Known rows, with every step that occurs:
ribag mobob dunek kuvu: [ 0.64 -0.28  0.99  0.20  0.26  0.44 -0.16 -0.20 -0.85 -0.45  0.17  0.12
  1.13  0.76 -0.78  0.03 -1.33 -0.70 -1.42]
dunek mobob ribag: [ 0.34 -1.12 -1.29  0.35  1.07  0.56 -0.56  0.08 -0.51  0.56 -0.87 -0.20
 -0.01  0.39 -0.83 -0.99  0.32 -0.47  0.05]
bedop koba ribag mobob dunek kuvu zufer: [ 0.62 -0.24  0.84 -0.38  1.77  0.54  0.36 -0.50  0.66 -1.91 -0.92 -0.85
  0.90  1.14  0.44 -0.74 -0.80 -0.45 -1.97]
binak zufer kuvu dunek mobob ribag koba: [-0.15 -0.93 -1.91  0.37  1.03  0.76 -1.93  0.51 -0.16  1.34  0.07  0.33
 -1.05  0.14  0.21 -0.85 -0.46  0.78 -2.13]
bedop koba: [ 1.56 -1.02  0.21 -0.88 -0.37  1.33  0.21 -0.81  1.50  0.72 -0.16 -0.66
 -0.20  1.07 -0.18  0.19  2.71 -0.03  0.84]
bedop koba ribag: [ 0.49 -1.34 -1.01 -0.29 -0.36  1.94  0.46 -0.47  0.65  0.69 -0.73 -0.93
 -0.31 -0.07  0.52 -0.96  2.56 -0.66 -1.43]
binak zufer kuvu: [ 1.15  0.96  1.41  0.62 -1.31 -2.25  0.64 -0.36  0.20  0.72  0.62  0.68
 -1.21  0.67 -0.18 -0.27  0.83  2.30 -5.96]
koba bedop: [-0.39  0.58 -0.81  0.20 -1.35 -0.77  0.79 -0.23 -0.24  0.38  0.03  0.40
 -0.23 -0.66 -0.39  0.40  1.13 -0.24 -2.26]
binak zufer kuvu dunek mobob ribag: [ 0.97 -0.32 -0.53  0.71  0.98 -1.69 -0.71  0.12 -0.73  1.44 -0.65 -0.04
 -1.09  0.58  0.12 -0.96 -1.06  0.84 -1.54]
zufer kuvu dunek: [ 0.59  1.50  1.34  0.19 -1.84 -3.63 -0.03 -0.48 -0.42  1.66  1.01  0.72
 -0.79  0.52  0.55  1.74 -0.35  1.89 -1.40]
kuvu koba: [ 0.09  0.60  2.48 -0.55 -0.37 -0.70  0.46  0.15  2.02 -0.27 -0.58  0.26
 -0.71  1.39 -0.42  0.61  2.15  1.13  3.34]
bedop koba ribag mobob: [ 1.08 -2.30 -2.57  0.28  0.15  2.76 -0.15  0.87  0.53  0.98  0.27 -0.50
 -0.59  0.34  0.52 -1.62  2.83 -0.97 -0.81]
binak zufer kuvu dunek mobob: [ 0.74  0.92  1.17  1.70  1.00 -2.99  0.08 -0.01 -0.82  0.90 -0.10  1.04
 -1.71  0.90  0.52  0.16 -0.07  1.80 -0.31]
mobob ribag koba kuvu: [-1.19 -0.46 -2.23 -0.67 -0.82  2.16 -0.18  0.20 -0.04  0.16  1.30 -0.22
  0.73 -1.83 -0.37  0.30 -0.03 -0.53  0.17]
bedop koba ribag mobob dunek: [ 1.33 -1.80 -0.73 -0.46 -0.80  2.33 -0.75  0.17 -0.11  0.82 -0.40 -1.27
  0.41 -0.43  0.45 -1.84 -0.32 -1.76  1.01]
zufer kuvu dunek mobob: [ 0.09  0.95  0.93  1.42  0.59 -2.80 -0.34 -0.10 -1.47  0.69  0.15  1.20
 -1.20  0.75  0.62  0.98  0.04  1.30  0.93]
koba kuvu: [-0.37  0.87  0.23 -0.01 -1.33 -0.21  1.72 -0.25  0.01 -0.25  1.28  0.08
  0.55 -1.33 -0.49  0.98  0.70  0.12  0.84]
ribag mobob dunek: [ 1.33 -0.81  0.20 -0.19 -1.21  0.89 -0.46  0.28  0.03  0.72  0.27 -0.55
  0.65 -0.08 -0.59 -0.91 -0.94 -1.00  1.31]
mobob ribag: [ 0.66 -0.90 -1.05 -0.72 -0.72  0.50 -0.17 -0.21  0.46  1.13 -0.26 -0.62
  0.42  0.22 -1.15 -0.59  0.25 -0.25 -1.78]

Rows:
[-0.95  0.50 -0.92 -0.86  0.53  0.54  0.61 -0.05  1.34 -1.48  0.66 -0.47
  0.83 -0.73 -0.09  0.17 -0.40  0.35 -0.64]	mobob ribag koba kuvu zufer
[-0.92  1.12  1.77 -0.44 -0.28 -1.10  0.08 -0.21 -0.34 -1.12 -1.19  0.34
  0.01  0.18  0.20  0.68 -0.49 -0.34  0.57]	mobob dunek kuvu koba bedop
[ 0.72 -1.21  0.16 -0.12  0.61  1.72 -0.43 -0.28 -0.86 -0.43 -0.44 -0.53
  0.93  0.59  0.14 -0.64 -0.75 -1.38 -1.49]	bedop koba ribag mobob dunek kuvu
[-0.65  0.47  0.77 -0.15  0.05 -0.48 -0.27  0.39 -0.41 -0.96 -0.79  0.41
 -0.17  0.34  0.38  0.20 -0.32 -0.61  0.81]	ribag mobob dunek kuvu koba bedop
[-1.23 -0.59 -3.17  0.22  0.34  0.70 -1.44  0.43 -0.90  1.01 -0.31  0.32
 -0.60 -0.94  0.37 -0.11 -0.37 -0.76 -0.78]	kuvu dunek mobob ribag koba bedop
[ 0.77 -1.15 -0.58  0.09 -1.09  1.54 -0.38  0.44 -0.38  0.73 -0.15 -0.82
  0.55 -0.72 -0.04 -1.74 -0.84 -1.44  0.13]	koba ribag mobob dunek
[-0.36  1.41  1.24  0.10 -1.00 -2.34  0.29  0.18  0.22 -0.24 -0.58  0.73
 -1.62  0.19  0.73  0.14  1.10  1.36 -2.15]	binak zufer kuvu koba bedop
[-1.19  0.34 -1.01 -0.13  1.71  0.66  0.40  0.12  0.73 -1.87  0.28 -0.16
  0.53 -0.64  0.09 -0.06 -0.40  0.23  0.49]	dunek mobob ribag koba kuvu zufer
[ 0.26  0.54  2.22 -0.14 -0.14 -0.36  0.26 -1.01 -0.72 -0.70 -0.36  0.01
  1.37  0.59 -1.00  0.69 -1.65 -0.35 -1.77]	mobob dunek kuvu
[-0.73  0.92  0.68 -0.30 -0.87 -1.05  0.45  0.19  0.71 -0.31 -0.76  0.44
 -0.82  0.09  0.15  0.51  1.57  0.23  1.08]	kuvu koba bedop
[ 0.09 -0.37 -1.24  0.36  0.87 -0.62 -0.29  0.20 -0.98  0.87 -0.32 -0.21
 -0.10 -0.45 -0.02 -0.19 -1.11 -0.38  2.21]	koba kuvu dunek mobob ribag
[ 0.53 -0.93  0.44 -0.28 -0.75  1.28 -0.62  0.67  0.19  0.32 -0.61 -0.81
  0.13 -0.25  0.28 -1.63 -0.57 -1.16  2.23]	kuvu koba ribag mobob dunek
[-1.01  1.06 -0.06 -0.42  0.35  0.16  1.18 -0.12  1.57 -1.78  0.96 -0.05
  0.62 -0.63 -0.09  0.67  0.24  0.79 -0.20]	ribag koba kuvu zufer
[ 0.12  0.24  2.79 -0.45  0.61 -0.10 -0.36  0.27  0.66 -1.15 -0.75  0.19
  0.17  1.64 -0.17  0.34 -0.20  0.13  2.93]	ribag mobob dunek kuvu koba
[-0.81  0.41 -0.44  1.19  1.15 -0.48 -0.03  0.30 -0.77  0.30  0.63  0.77
 -0.62 -0.55  0.44  0.95 -0.17  0.31  3.98]	ribag koba kuvu dunek mobob
[-1.43 -0.65 -2.32 -0.04  0.35  2.23 -0.43  0.39 -0.67 -0.24  0.92  0.09
  0.46 -1.70 -0.14  0.05 -0.04 -0.69  1.36]	dunek mobob ribag koba kuvu
[ 0.33  0.18  0.21  0.79  1.27 -0.87  0.44 -0.09 -0.65  0.35  0.05  0.24
 -0.70 -0.04  0.76  0.86  0.39  0.11  4.96]	bedop koba kuvu dunek mobob
[ 0.54  0.67  1.69 -0.12  1.35 -0.80  0.69 -0.40  0.70 -1.98 -0.24 -0.21
  1.14  1.32 -0.44 -0.01 -1.42  0.24 -1.95]	ribag mobob dunek kuvu zufer
[-0.50  0.27 -1.23 -0.47 -0.94 -0.33 -0.15  0.15  0.20  1.44  1.28 -0.19
  0.12 -1.26  0.27  1.17 -1.23  0.21  1.95]	mobob ribag koba kuvu dunek
[-1.31  0.15 -1.11 -0.19 -1.05  1.64  0.52  0.09  0.20 -0.21  1.69  0.31
  0.53 -1.67 -0.31  0.92  0.78 -0.03  0.69]	ribag koba kuvu
[ 0.18 -0.56  0.36  0.37  0.34  0.94 -0.06 -0.10 -1.22 -0.49 -0.16 -0.10
  1.06  0.28 -0.31 -0.59 -1.33 -1.07 -2.40]	koba ribag mobob dunek kuvu
[-0.26  1.57  1.04 -0.26  0.06 -1.33  2.10 -0.44  1.37 -1.81  0.60 -0.18
  0.68 -0.35 -0.21  0.77  0.22  0.89 -0.10]	koba kuvu zufer
[-1.45 -0.16 -2.94  0.26 -0.17 -0.14 -1.91  0.34 -1.75  0.94  0.07  0.72
 -0.83 -1.02  0.93  0.18 -0.67 -0.23 -2.37]	zufer kuvu dunek mobob ribag koba bedop
[-0.17  0.91  3.79 -0.74  0.35 -0.73 -0.06 -0.40  0.73 -1.30 -1.12  0.08
  0.35  1.48 -0.38  0.83 -0.42  0.40  2.63]	mobob dunek kuvu koba
